Known rows, with every step that occurs
kipin > loze > zavud: [ 14  -7  -2  10 -10  -2 -17   3 -54   6  -3  -6 -10   0  21 -34 -23  22
 -14 -16  15  -4]
mulinad > pumov > kipin: [ 26  49  18  10  25  -3  11 -16  10  -6  -4  -1  26   2  -8   9 -14  15
   4  -1   0 -26]
pumov > mulinad: [ 16  16  -6  -5  16  -5  11  42   5   6  -1  -4   5   2 -18  -1   1  11
  -5 -12   3  13]
minib > mulinad > pumov > kipin: [ 28  70 -16  14  34  14 -10 -16   7  -3 -14  15  26  11  -6   9 -17   6
  -5  -2  19 -44]
loze > zavud: [  1  -3  16   6  -3   3   0 -14 -21  -4   3  11 -10  -7  21 -40  12  21
 -26 -12  -2  -9]
minib > mulinad > pumov > kipin > loze > zavud: [ 46  61 -20  25  19  10 -29 -12 -44   0 -17  10  20   7  14 -31 -37  28
 -26 -21  36 -46]
loze > zavud > minib > mulinad > pumov: [ -4  12 -43  22  63  32 -21 -44  17   9   1  44   3 -13  11 -26  26 -10
 -22   4  -7 -37]
kipin > loze: [ 11  -5 -19   1 -12  -4 -17  17 -37   8  -6 -18   2  -1   1   2 -34   1
   5   4  15   6]
pumov > kipin > gagibi > zavud: [ 11  40  50  21 -14   5 -17  23   2  25 -10 -27 -13  15  18   6 -34  12
 -21 -22 -15 -16]
kipin > gagibi: [-16  -7  10  17  -9   7  -8   3  -2  17  13 -14  -6  19  10  11   4  -6
   2  -8 -13  -2]
nugunin > kipin > gagibi > zavud > loze: [ 16   9   2 -34 -19   0 -25   4   4  34   7 -33 -17  39  27   6 -32   1
  -6  28 -11 -39]
mulinad > pumov > kipin > gagibi > zavud > nugunin: [ -1  60  28  26  58   8 -28   9  51   7  17 -35   2  17  10   6 -37  26
 -24 -30 -27 -43]
mulinad > pumov > kipin > gagibi: [  8  47  27  32  20   4   8 -11   8   9  11 -19  23  23  -3  25 -13  10
   1  -6 -12 -30]
minib > mulinad > pumov: [ 13  36 -30  14  37  22 -11 -22  22  11   6  26  28   7 -14  -4   2  -2
  -4   7  13 -36]
mulinad > pumov: [ 10  20  -2   9  31   6  11 -24  26   1  17   9  28  -3 -21   0   7   8
   7   8 -10 -19]
mulinad > pumov > kipin > loze > zavud: [ 37  41  15  19  16  -6  -8  -9 -46  -5  -4  -8  17   0  12 -24 -40  34
 -18 -21  15 -29]
nugunin > zavud > gagibi > kipin > loze: [ 16 -12 -10 -26 -10  34 -24  26 -63   6  35 -10 -60 -13  32  -7 -11 -19
 -34   4  16 -32]
minib > mulinad: [  1  23 -29   4   8  18 -24  -1  -4   7  -9  19   1   6   7   1  -5  -8
  -9  -1  19 -12]
zavud > minib > mulinad > pumov > kipin: [  7  44 -44  14  61  19 -14 -22  22  -2 -20  26  11  -3   0  21  -9 -17
  -6  10   3 -33]
gagibi > kipin > loze: [ 26  -9 -12 -17 -30   8 -15  27 -56   2  -4 -20 -13 -14  14  23 -33  -2
 -29   3  19  -7]
nugunin > zavud: [  5  -1  14 -18  22  13  -7 -25   0   8  23   8 -34 -11   4 -25  33  -1
  -5  10   6 -14]
pumov > kipin > gagibi > zavud > nugunin: [-13  44  28  16  22   2 -36  32  21  -1   0 -43 -22  17  31   4 -45  17
 -33 -39 -16 -22]
loze > zavud > nugunin > kipin: [-13   7   3 -24  38  -4 -24  -7 -17 -24   9 -32 -29  -2  48 -28  -9  10
 -26 -14  -1 -27]
gagibi > kipin > loze > zavud > minib > mulinad > pumov: [ 23   2 -55   1  32  43 -31 -17 -42  12   3  27  -8 -28  27  -2  -6 -13
 -50   7  10 -39]
zavud > loze: [ 14  -8 -35 -30 -16  -3  -1  -1  -1  -6  -2   6  -7  21   2   4  -7   6
  -3  21  10 -18]

Rows
[ 25  56 -34  33  22  25 -34   5 -45   0   0   8   6  19  27 -32 -51  12
 -18 -33  24 -60]	minib > mulinad > pumov > kipin > loze > zavud > gagibi
[ -2  35 -12  42  51  29 -22 -29   0  12  -8  16   1   9  33   4   6  -6
 -20 -21  -9 -45]	loze > zavud > minib > mulinad > pumov > kipin > gagibi
[ 12  41 -25  19  59  21 -14 -31   1  -6 -21  37   0  -7  23 -12   0  -1
 -29 -11   5 -41]	loze > zavud > minib > mulinad > pumov > kipin
[ 15  48  -8  19  49  -9 -24   0 -27 -29   8 -27   9   1  22 -23 -48  41
 -33 -34  15 -36]	mulinad > pumov > kipin > loze > zavud > nugunin
[-19 -25 -13   7  21   9  -5 -17  -9  -5  -9  16 -27 -19  23 -24  21  -8
 -19  -8 -18   4]	loze > zavud > minib
[ -8   2 -29 -26  30 -17 -38  25 -36 -11   3 -58  -9   2  29  12 -53   0
   2   4  21  -9]	zavud > nugunin > kipin > loze
[-14  -8   3  13  -3  17  -5   4 -20 -10  20  12 -27  11  31 -43   5   1
 -18 -25 -10 -23]	loze > zavud > gagibi
[-11  20 -29  30  61  40 -37 -18  55  50  10  20   2   6   3   5  -2 -23
 -11   5 -32 -38]	kipin > gagibi > zavud > minib > mulinad > pumov
[  4  13 -14 -28  28 -11 -52  29  -9   8   1 -64 -16  -3  28  -8 -63   8
 -12   0   5 -15]	gagibi > zavud > nugunin > kipin > loze
[ 26  64  47  29  19   5 -11  -4  32  26   6 -17  16  14  -1   1 -32  18
 -12 -12 -26 -36]	mulinad > pumov > kipin > gagibi > zavud
[ 23  38 -42  -2  70  26 -33 -27 -17  17  -4  15 -17 -20  11  -1 -13 -16
  -7  18  27 -40]	nugunin > zavud > minib > mulinad > pumov > kipin > loze
[-10 -13 -57  11  20  20 -42  -3 -44  15 -24  19 -19 -12  32 -20 -16 -11
 -25  -8  22 -11]	kipin > loze > zavud > minib > mulinad
[ -9  19   0   0  37   5 -32  22  37  -5  11 -20 -19  -3  12 -22 -22  11
 -30 -23 -14 -15]	gagibi > zavud > nugunin
[ 22  41   1  29  14   6 -11  10 -44 -12  11 -10   7   9  21 -27 -47  23
 -14 -32   7 -43]	mulinad > pumov > kipin > loze > zavud > gagibi
[ 28  79  15  36  28  26 -34  -6  31  34  -2   5  15  23   6   3 -27   8
 -18 -15  -6 -54]	minib > mulinad > pumov > kipin > gagibi > zavud
[  3  13  41 -11  -2   3 -25  10   2  41   7 -43 -14  14  22   2 -22  -8
   1  11 -26 -22]	nugunin > kipin > gagibi > zavud
[ -4  40 -10  19  70  37 -25 -39  21  26  11  18 -25  -1  18  11  25 -24
 -11  13   2 -51]	nugunin > zavud > minib > mulinad > pumov > kipin > gagibi
[ 11  64  -1  32  24  24 -17 -14  11  15  -4   1  21  33   6  24 -18   3
  -4 -12   2 -50]	minib > mulinad > pumov > kipin > gagibi
[  3  82  -3  29  62  27 -50   8  46   8   6 -17   3  28  18   4 -38  15
 -33 -29  -7 -59]	minib > mulinad > pumov > kipin > gagibi > zavud > nugunin
[-14  -4   3 -14  26  28 -12  -2   0   2  38   9 -47   2  16 -29  19 -16
  -4   1  -5 -24]	nugunin > zavud > gagibi
[ 12   1  -9  -9 -24   8 -21   5  20  34  13  -8 -17  35  13  -3 -20  15
 -18  14 -20 -28]	kipin > gagibi > zavud > loze
[ 14  35 -58  17  47  12 -29  -5 -12   7 -29   6  14  -5   1  23 -39 -11
   3   5  22 -25]	zavud > minib > mulinad > pumov > kipin > loze
[ 16  -8 -24 -45   5  10  -5 -29   2   6  21  13 -37   9   6 -18  20   7
 -14  34  15 -35]	nugunin > zavud > loze
[ 44  71 -20   8  13  24 -30  -9  32  28  -6   5  14  44   5   8 -35  21
 -27   9   6 -69]	minib > mulinad > pumov > kipin > gagibi > zavud > loze
[  2   1 -62  21  56  27 -33 -26 -18  16   1  26   8 -12  13 -27 -10  -3
  -9   5  12 -29]	kipin > loze > zavud > minib > mulinad > pumov
[-34   1  20  -5  30   0 -31  -2 -19  -5  23 -50 -29  15  58 -13  -5   7
 -20 -22 -15 -31]	loze > zavud > nugunin > kipin > gagibi
[ 21  -4   6 -18  -8 -10 -18   0 -72   8  -5 -35  -7  -5  37 -28 -31  13
  -2   0  16 -16]	nugunin > kipin > loze > zavud
[-17 -26  -8 -20  48  14  -7 -30   9   7  12  19 -48 -29  11  -9  41 -23
  -3  20  -7  -3]	nugunin > zavud > minib
[  6  16 -40  19  11  14 -38   4 -59   1 -43  10 -20 -12  40  -9 -37  -1
 -31 -21  26 -17]	pumov > kipin > loze > zavud > minib > mulinad
